Each row comes from the steps of one walk. Every step used is in the known rows, and no mark comes twice. Write the walk behind each row, first mark first.
(in the rows, 128 means zero)
Known rows:
gitoma/tofik: | 102 | 149 | 103 | 113 | 115 | 106 | 118 | 110 | 125 | 115 | 120 | 135 | 136 | 142 | 157 | 150 |  94 | 107 | 127 | 133 | 132 | 126 |
dofem/bipo: | 153 | 120 | 113 | 116 | 114 | 111 | 108 | 100 | 142 | 161 | 125 | 144 | 138 | 127 | 140 | 155 | 105 | 101 | 126 | 123 | 124 | 130 |
dofem/zapon/gitoma: | 162 | 125 | 103 | 103 | 108 | 113 | 100 | 110 | 130 | 159 | 115 | 140 | 111 | 149 | 146 | 127 | 121 | 106 | 137 | 115 | 123 | 142 |
zapon/dofem: | 123 | 143 | 108 |  96 |  96 | 106 |  93 |  99 | 119 | 122 |  99 | 157 | 115 | 140 | 119 | 141 | 115 | 122 | 133 | 142 | 130 | 132 |
fabes/zapon/dofem/bipo: | 128 | 144 | 125 | 104 | 113 |  88 |  48 |  96 | 115 | 141 | 102 | 161 | 108 | 128 | 137 | 146 | 139 | 121 | 111 | 130 | 125 | 148 |
gipu/gitoma/bipo/dofem: | 144 | 147 | 129 |  77 |  94 | 120 | 130 | 108 | 142 | 128 | 122 | 141 | 113 | 129 | 154 | 160 | 122 | 105 | 148 | 160 | 115 | 117 |
tofik/gitoma: | 170 | 117 | 118 | 109 | 100 | 116 | 112 | 102 | 127 | 143 | 125 | 155 | 129 | 139 | 106 | 140 | 112 | 102 | 133 | 139 | 127 | 143 |
tofik/gitoma/gipu: | 159 | 135 | 118 | 105 |  81 | 116 | 113 |  97 | 125 | 142 | 113 | 146 | 122 | 150 | 119 | 142 | 128 | 106 | 117 | 136 | 124 | 142 |
tivikis/bipo/dofem/zapon/gitoma/tofik: | 149 | 150 |  88 | 102 | 137 | 105 | 111 | 105 | 141 | 138 | 112 | 114 |  77 | 143 | 148 | 163 | 124 | 100 | 137 | 131 | 112 | 139 |
gitoma/bipo: | 141 | 129 | 129 | 106 | 108 | 127 | 136 | 114 | 142 | 121 | 132 | 138 | 157 | 131 | 144 | 160 | 103 | 121 | 131 | 148 | 122 | 117 |
dofem/bipo/gitoma/tofik: | 131 | 137 | 121 | 112 | 124 |  91 | 152 |  93 | 170 | 130 | 107 | 128 | 124 | 131 | 178 | 153 |  91 | 107 | 117 | 111 | 114 | 125 |
gitoma/zapon: | 109 | 144 | 106 | 113 |  84 | 124 | 110 | 101 | 120 | 133 | 113 | 130 | 137 | 156 | 144 | 150 | 103 | 109 | 116 | 141 | 122 | 145 |
bipo/dofem/zapon/gitoma: | 141 | 145 | 102 |  90 | 108 | 129 | 101 | 104 | 148 | 152 | 105 | 123 |  78 | 147 | 137 | 139 | 122 |  93 | 146 | 125 | 120 | 137 |
bipo/gitoma: | 139 | 137 | 123 | 108 |  99 | 119 | 150 |  97 | 171 | 125 | 107 | 126 | 125 | 147 | 129 | 147 |  91 | 112 | 118 | 150 | 120 | 137 |
tivikis/zapon: | 134 | 124 | 102 | 126 | 100 | 122 |  66 | 114 | 130 | 151 | 131 | 126 | 133 | 163 | 113 | 149 | 118 | 132 | 130 | 129 | 123 | 129 |
tofik/gitoma/zapon/tivikis/bipo/dofem: | 148 | 134 |  95 | 100 |  95 | 119 | 120 |  67 | 107 | 147 | 118 | 139 | 117 | 148 | 127 | 182 | 114 | 106 | 123 | 150 | 106 | 145 |
tofik/gitoma/bipo/dofem: | 162 | 130 | 133 |  91 | 108 | 132 | 140 | 102 | 149 | 126 | 125 | 141 | 119 | 128 | 121 | 155 | 115 | 106 | 143 | 145 | 116 | 125 |
tivikis/zapon/dofem/bipo: | 141 | 125 | 105 | 112 | 106 |  94 |  53 | 100 | 127 | 153 | 113 | 146 | 112 | 150 | 125 | 147 | 134 | 142 | 133 | 104 | 116 | 125 |
fabes/bipo: | 162 | 132 | 130 | 122 | 120 | 116 | 101 | 121 | 114 | 129 | 139 | 143 | 137 | 137 | 131 | 161 |  94 |  94 | 129 | 157 | 130 | 148 |
dofem/zapon/tivikis: | 131 | 123 |  92 | 111 | 106 | 126 |  96 |  84 | 119 | 165 | 115 | 128 | 144 | 150 | 153 | 155 |  96 | 114 | 126 | 114 | 128 | 122 |
tofik/gitoma/zapon: | 149 | 127 | 113 | 109 |  85 | 116 | 116 |  97 | 118 | 139 | 117 | 148 | 128 | 153 | 127 | 139 | 114 | 105 | 122 | 133 | 117 | 155 |
fabes/zapon/gitoma/bipo/dofem: | 135 | 155 | 138 |  86 | 108 | 115 |  92 | 110 | 123 | 125 | 127 | 153 | 106 | 129 | 149 | 159 | 141 | 116 | 125 | 163 | 114 | 139 |

Write each row's walk:
| 117 | 158 |  97 |  89 | 118 | 116 | 107 | 106 | 142 | 136 | 102 | 121 |  78 | 146 | 161 | 140 | 118 |  97 | 144 | 115 | 122 | 131 | -> bipo/dofem/zapon/gitoma/tofik
| 121 | 140 | 107 | 108 | 115 |  77 |  92 |  94 | 150 | 129 |  96 | 132 | 102 | 153 | 157 | 145 | 123 | 146 | 125 |  96 | 107 | 121 | -> tivikis/zapon/dofem/bipo/gitoma/tofik
| 139 | 134 | 113 |  98 | 108 |  94 |  93 |  91 | 129 | 142 | 101 | 160 | 115 | 127 | 135 | 147 | 120 | 118 | 131 | 120 | 124 | 130 | -> zapon/dofem/bipo
| 145 | 157 | 117 | 101 | 137 | 107 | 104 | 121 | 122 | 125 | 119 | 126 |  84 | 142 | 172 | 152 | 109 |  84 | 145 | 127 | 120 | 144 | -> fabes/bipo/dofem/zapon/gitoma/tofik
| 157 | 139 |  90 | 115 | 130 | 128 |  95 | 101 | 156 | 151 | 109 |  98 |  89 | 145 | 113 | 168 | 115 |  99 | 132 | 139 | 117 | 141 | -> tivikis/bipo/dofem/zapon
| 161 | 128 | 127 |  89 | 102 | 112 | 140 | 115 | 124 | 128 | 139 | 164 | 141 | 131 | 154 | 150 | 122 | 121 | 137 | 151 | 116 | 125 | -> zapon/gitoma/bipo
| 126 | 134 | 102 | 110 |  95 | 105 |  53 | 107 | 120 | 135 | 109 | 141 | 113 | 163 | 109 | 142 | 132 | 147 | 134 | 125 | 123 | 128 | -> tivikis/zapon/dofem
| 139 | 133 |  88 | 116 | 131 | 102 | 134 |  76 | 145 | 140 | 107 | 107 | 130 | 151 | 174 | 171 |  92 | 122 | 113 | 117 | 111 | 126 | -> dofem/zapon/tivikis/bipo/gitoma/tofik
| 128 | 130 | 115 | 108 |  94 | 105 | 149 |  65 | 145 | 151 | 107 | 134 | 142 | 142 | 180 | 170 |  91 | 116 | 105 | 120 | 103 | 130 | -> dofem/bipo/gitoma/zapon/tivikis
| 111 | 149 |  87 | 105 |  95 | 126 | 114 |  69 | 108 | 143 | 118 | 122 | 126 | 150 | 145 | 196 | 103 | 113 | 116 | 158 | 107 | 134 | -> gitoma/zapon/tivikis/bipo/dofem
| 124 | 163 | 135 |  97 |  94 |  84 |  79 |  86 | 142 | 128 |  81 | 143 |  92 | 140 | 154 | 147 | 145 | 129 |  89 | 130 | 113 | 148 | -> fabes/zapon/dofem/bipo/gitoma/gipu
| 158 | 118 |  84 | 122 | 123 | 117 |  96 |  79 | 119 | 166 | 121 | 121 | 139 | 147 | 142 | 174 | 102 | 117 | 120 | 125 | 120 | 130 | -> dofem/zapon/tivikis/bipo
| 114 | 145 | 107 |  99 |  89 |  97 |  97 |  89 | 117 | 138 |  94 | 148 | 116 | 143 | 157 | 146 | 119 | 120 | 120 | 116 | 115 | 141 | -> gitoma/zapon/dofem/bipo
| 123 | 148 | 108 |  94 | 101 |  89 | 114 | 109 | 113 | 124 | 119 | 153 | 123 | 139 | 170 | 142 | 113 | 100 | 136 | 140 | 126 | 130 | -> gipu/gitoma/tofik
| 152 | 145 | 120 | 114 | 130 | 131 |  89 | 118 | 139 | 140 | 118 | 111 |  95 | 142 | 137 | 158 | 101 |  82 | 140 | 134 | 125 | 145 | -> fabes/bipo/dofem/zapon
| 142 | 140 | 116 |  76 |  98 | 122 | 122 |  88 | 130 | 146 | 116 | 134 | 121 | 134 | 179 | 165 | 119 | 112 | 145 | 135 | 112 | 109 | -> gipu/gitoma/bipo/dofem/zapon/tivikis
| 143 | 136 | 123 |  94 | 106 |  89 | 126 |  85 | 160 | 131 |  88 | 149 | 106 | 131 | 143 | 144 | 112 | 121 | 124 | 123 | 115 | 132 | -> zapon/dofem/bipo/gitoma
| 135 | 138 |  96 | 103 | 120 |  99 | 107 | 112 | 125 | 140 | 113 | 136 | 110 | 150 | 174 | 128 | 117 | 107 | 135 | 103 | 124 | 136 | -> dofem/zapon/gitoma/tofik
| 151 | 140 | 107 | 118 | 104 | 109 | 150 |  92 | 157 | 124 | 107 | 111 | 121 | 155 | 135 | 171 | 103 | 118 | 103 | 158 | 103 | 156 | -> tivikis/bipo/gitoma/zapon
| 150 | 146 |  99 | 110 | 121 | 127 | 108 |  99 | 147 | 139 | 121 | 116 |  99 | 137 | 102 | 182 | 113 | 100 | 130 | 166 | 118 | 139 | -> tivikis/bipo/dofem
